What can hang from each mark:
E: C W
C: E Q Y
G: Y
Q: C
A: D X
W: A E
D: A L

Every row comes from one small tree of marks. The marks that hang from a mark follow it in brackets, in alphabetical order. Every link used is in the known rows. Which tree was each row made from?
Known rows:
Q[C[E[W[A]] Y]]: [ -6.1  11.2  48.4  15.3 -24.1  20.6 -12.8   6.4   2.4   6.4   5.2 -25.3
  22.7  -0.6  -7.4 -19.6  33.4   1.0  31.5]
W[A[D X] E[C[Q]]]: [  7.2  26.5   4.6   8.7   0.2  13.0  25.0  31.8 -14.4  12.1 -21.8 -59.0
  -7.2  -7.2 -20.2  -6.7   1.1 -19.7  11.0]
W[A[X] E]: [ -6.4  36.2   1.0  10.0  -1.4  -5.9  20.4  32.2 -21.9  15.4 -24.1 -34.3
 -13.1 -15.7 -17.8  -0.3  19.5  -1.4  -0.4]
W[E]: [ -5.6  12.6  15.2  20.6  -5.8  15.0   9.3  25.7  -7.7   9.3 -13.7 -15.2
 -11.0 -12.5  -2.1  -1.3  26.9  -1.5   4.6]
W[E[C[Y]]]: [-10.9   1.0  24.9  19.5 -10.4  33.3   6.5  15.6   3.4   1.9 -12.1 -40.8
  -7.1  -8.8  -8.5  -8.8  24.0 -13.6  20.2]
E[C[Q] W[A[X]]]: [ 14.3  15.3  27.5  -4.8 -10.1   6.3   3.3   9.2 -12.0  -3.5   1.8 -56.2
   0.9  17.3 -30.6 -17.4   7.1 -12.9  33.4]
W[A[D[L] X] E[C]]: [  0.8  20.6  -0.8  11.5   3.0  -1.7  26.7  31.2 -16.1   9.4 -20.7 -47.5
  -8.5 -23.6 -18.3  -0.4   7.5 -27.1   6.6]
D[A]: [ 13.1   5.0  15.8 -11.8  -4.8  -0.9  -6.8  33.8 -16.3   7.1  -7.8  15.3
 -24.8  -9.5   8.7 -11.9  29.4  17.9 -11.3]
Q[C]: [ -0.8   4.6  41.8  11.2 -21.7  21.8  -8.4  11.8   3.7  -5.6  -0.5 -18.1
  11.9  -1.4  11.5  -9.6  25.7   6.3  -1.5]
E[W]: [ 10.4   9.3  18.6   6.8  -8.0  -6.2  -0.9  10.7 -19.8   5.3   7.3  -2.5
  -1.6   2.0 -13.4  -8.8  22.9   3.1  20.2]
A[D X]: [ 24.5   7.8  -4.2  -0.7   3.7  -9.0  19.3  19.9 -21.1  12.5 -10.7  -8.8
  -6.2  -7.1   4.8   5.5 -11.3  10.2  -5.9]
D[A[X] L]: [ 18.1   0.6  10.9 -19.1   2.3 -25.6  -0.8  35.5  -6.4   2.0 -13.0  13.5
 -32.6 -26.2  11.8   1.0  30.0  14.0  -6.1]
Q[C[E[W[A[X]]] Y]]: [ -5.5  14.2  48.5  12.2 -22.6  14.4  -6.4   5.8   0.1   7.0   1.2 -29.5
  19.9   1.2  -9.4 -15.8  29.9   5.3  31.2]
Q[C[E[W[A[D]]] Y]]: [ -0.8   9.8  44.6  16.1 -21.5  20.8  -9.2   8.0   0.2   8.8   5.3 -23.5
  25.2  -1.9  -6.6 -19.6  28.1  -2.3  31.1]
A[D[L] X]: [ 27.3   1.1  -7.0  -2.2   6.6 -17.4  15.4  21.3 -10.4   7.1  -8.4  -4.5
  -8.2 -20.6   9.5   8.3  -5.6   1.5  -2.2]
W[A[D X] E]: [  4.7  33.8  -8.5  12.2   4.0  -5.3  26.9  35.9 -26.4  20.7 -23.7 -30.6
  -9.8 -19.1 -16.2   0.1   8.8  -9.0  -1.1]
Q[C[Y]]: [ -0.9   0.6  41.7   9.8 -23.4  35.0 -15.6   5.8  14.7  -6.4  -1.0 -26.4
  13.9  -4.3  11.3 -16.5  29.1   6.6  14.5]
C[E]: [ -1.0   5.6  21.2  11.4 -12.7   3.1  -8.2  13.5 -10.5  16.3   4.3   4.2
   6.5  -2.4   1.3  -5.8  14.3   8.1   2.5]
W[A[X]]: [  7.8  28.1  -3.7  -5.7  -4.8 -10.9   2.5  20.5 -20.9   7.8 -10.5 -21.6
  -5.3  -9.0  -8.1  -6.1   7.0   8.1 -10.1]
C[Y]: [  8.1  -2.7   9.5   2.8 -11.1  27.7 -18.1   6.3   9.5   1.6  -0.3 -13.8
   0.6  -9.7   7.1 -16.7  19.1   7.3  17.7]
G[Y]: [ -1.2   6.3  -0.4  -3.4 -10.2   9.5 -10.9   7.2  -1.3   5.7  -9.1 -11.1
  17.0  -4.2  12.2 -11.7  24.2  -7.0   5.2]
W[A[D] E]: [  2.8  27.4  -7.7  16.9   0.1   6.5  15.2  36.5 -21.0  18.9 -15.8 -21.9
  -3.7 -21.4 -11.6  -8.0  16.3 -18.2  -0.8]

Which tree is each row?
[ -4.2  19.9  13.8  11.0 -10.0  34.6   1.0  23.9   3.9   4.8 -14.8 -59.6
  -2.6  -8.5 -18.2 -20.2  21.8 -21.9  22.8]
W[A E[C[Q Y]]]
[ -2.8  16.5   1.1  16.5  -3.8  25.5  12.3  26.5 -10.1  11.5 -14.2 -47.7
   0.2 -18.2 -18.1 -15.9  13.3 -30.0  15.1]
W[A[D] E[C[Y]]]
[ -0.6  25.1   1.3  12.0   0.8   3.7  29.2  30.6 -23.3  13.0 -21.8 -50.8
  -7.7 -13.7 -22.0  -3.1   3.3 -20.6   3.7]
W[A[D X] E[C]]
[  2.7  -7.0  31.5   5.6 -13.7  20.2  -4.6  -2.9  -3.6  -5.4   9.4 -39.4
   4.9   6.8 -22.1 -20.2  18.3 -13.8  43.2]
E[C[Y] W]
[ 22.8  12.4  21.5   3.9 -11.2  26.3 -18.7  11.6   7.2  19.8   8.1 -28.1
  16.5   8.0 -14.8 -29.1  15.9  -2.0  56.2]
C[E[W[A[D]]] Q Y]
[ -1.2  22.4   1.0  12.0   0.0  13.2  23.9  26.3 -15.2  12.7 -22.0 -56.3
  -5.3 -15.8 -22.4  -8.0   5.7 -20.0  14.9]
W[A[D X] E[C[Y]]]
[ 18.5  16.6  25.5   0.8 -12.3  20.4 -17.0   9.5   6.9  18.3   4.0 -34.1
  12.0  10.7 -18.0 -25.3  16.9   6.6  56.2]
C[E[W[A[X]]] Q Y]
[ -6.9   2.1  49.0  15.4 -24.8  30.6 -15.6   5.4  11.9   3.7   2.3 -22.1
  21.2  -1.9   7.0 -16.4  29.5   6.9  20.0]
Q[C[E Y]]
[ 17.8  24.2   2.4   0.9  -0.7 -20.2  11.5  18.7 -32.8  13.3   0.1 -12.6
  -0.6  -2.9 -22.9  -7.6  10.7  -2.4  17.5]
E[W[A[D X]]]
[  6.3  17.0   3.9  13.3  -4.3  34.4   7.8  28.2  -1.1  10.0 -14.3 -55.8
   0.8 -11.6 -16.4 -19.5  10.8 -28.8  22.6]
W[A[D] E[C[Q Y]]]
[  9.7  26.1   8.9  -0.3  -4.9 -20.4   6.4  15.4 -30.0   9.1  -0.2 -15.8
  -3.3  -0.1 -24.3  -7.4  17.9   2.8  16.9]
E[W[A[X]]]
[ -2.4   5.0  27.6  17.2  -9.7  33.0   7.2  21.5   4.8   0.8 -12.3 -43.4
  -8.5  -0.5  -6.6  -8.0  19.6 -12.4  16.1]
W[E[C[Q]]]
[ -5.5   5.2  53.6  17.0 -24.1  23.5 -12.3   3.4   5.3   4.7   6.3 -22.0
  21.6   1.7  -3.6 -17.7  33.3   4.0  32.6]
Q[C[E[W] Y]]
[ 12.4 -11.1  27.7  -2.0 -16.2  48.6 -18.4   2.5  22.4 -10.7   2.0 -50.8
   3.8   8.8   1.0 -23.0   7.0  -7.7  27.6]
E[C[Q Y]]
[ 10.6   8.8  14.7   0.7  -4.7 -11.1  13.1  11.0 -23.1   0.4   3.6 -39.6
   1.9  -2.1 -29.4  -9.9   5.3 -23.7  25.1]
E[C W[A[D[L] X]]]
[ 14.7  -1.6  37.1   1.5 -14.1  20.6  -3.9   5.3  -2.1  -7.4   9.7 -42.8
   2.5  19.1 -19.2 -18.1  12.1 -12.7  37.4]
E[C[Q] W]
[  6.1  28.9 -10.5  11.0   6.1 -11.3  24.4  37.4 -18.9  17.3 -22.5 -27.3
 -10.7 -28.1 -12.4   2.4  12.4 -15.2   1.9]
W[A[D[L] X] E]
[ -0.2  18.9  20.6  10.6 -10.9 -11.0  -3.2  14.1 -24.4  20.6   7.9  -1.3
  10.6   0.7 -18.9 -11.5  20.6   0.3  18.7]
C[E[W[A]]]
[ -2.4  26.2  13.9   6.2  -6.3  22.2  12.5  24.1  -2.4   6.1 -22.5 -67.9
  -9.1  -5.7 -22.0 -11.9  13.9 -12.5  22.7]
W[A[X] E[C[Q Y]]]
[ 17.3  19.8  27.2   4.2 -12.5   7.5 -12.6  17.8  -5.7  17.5   7.4 -18.1
  11.0  14.3 -15.4 -18.7  16.2   1.8  32.9]
C[E[W[A]] Q]
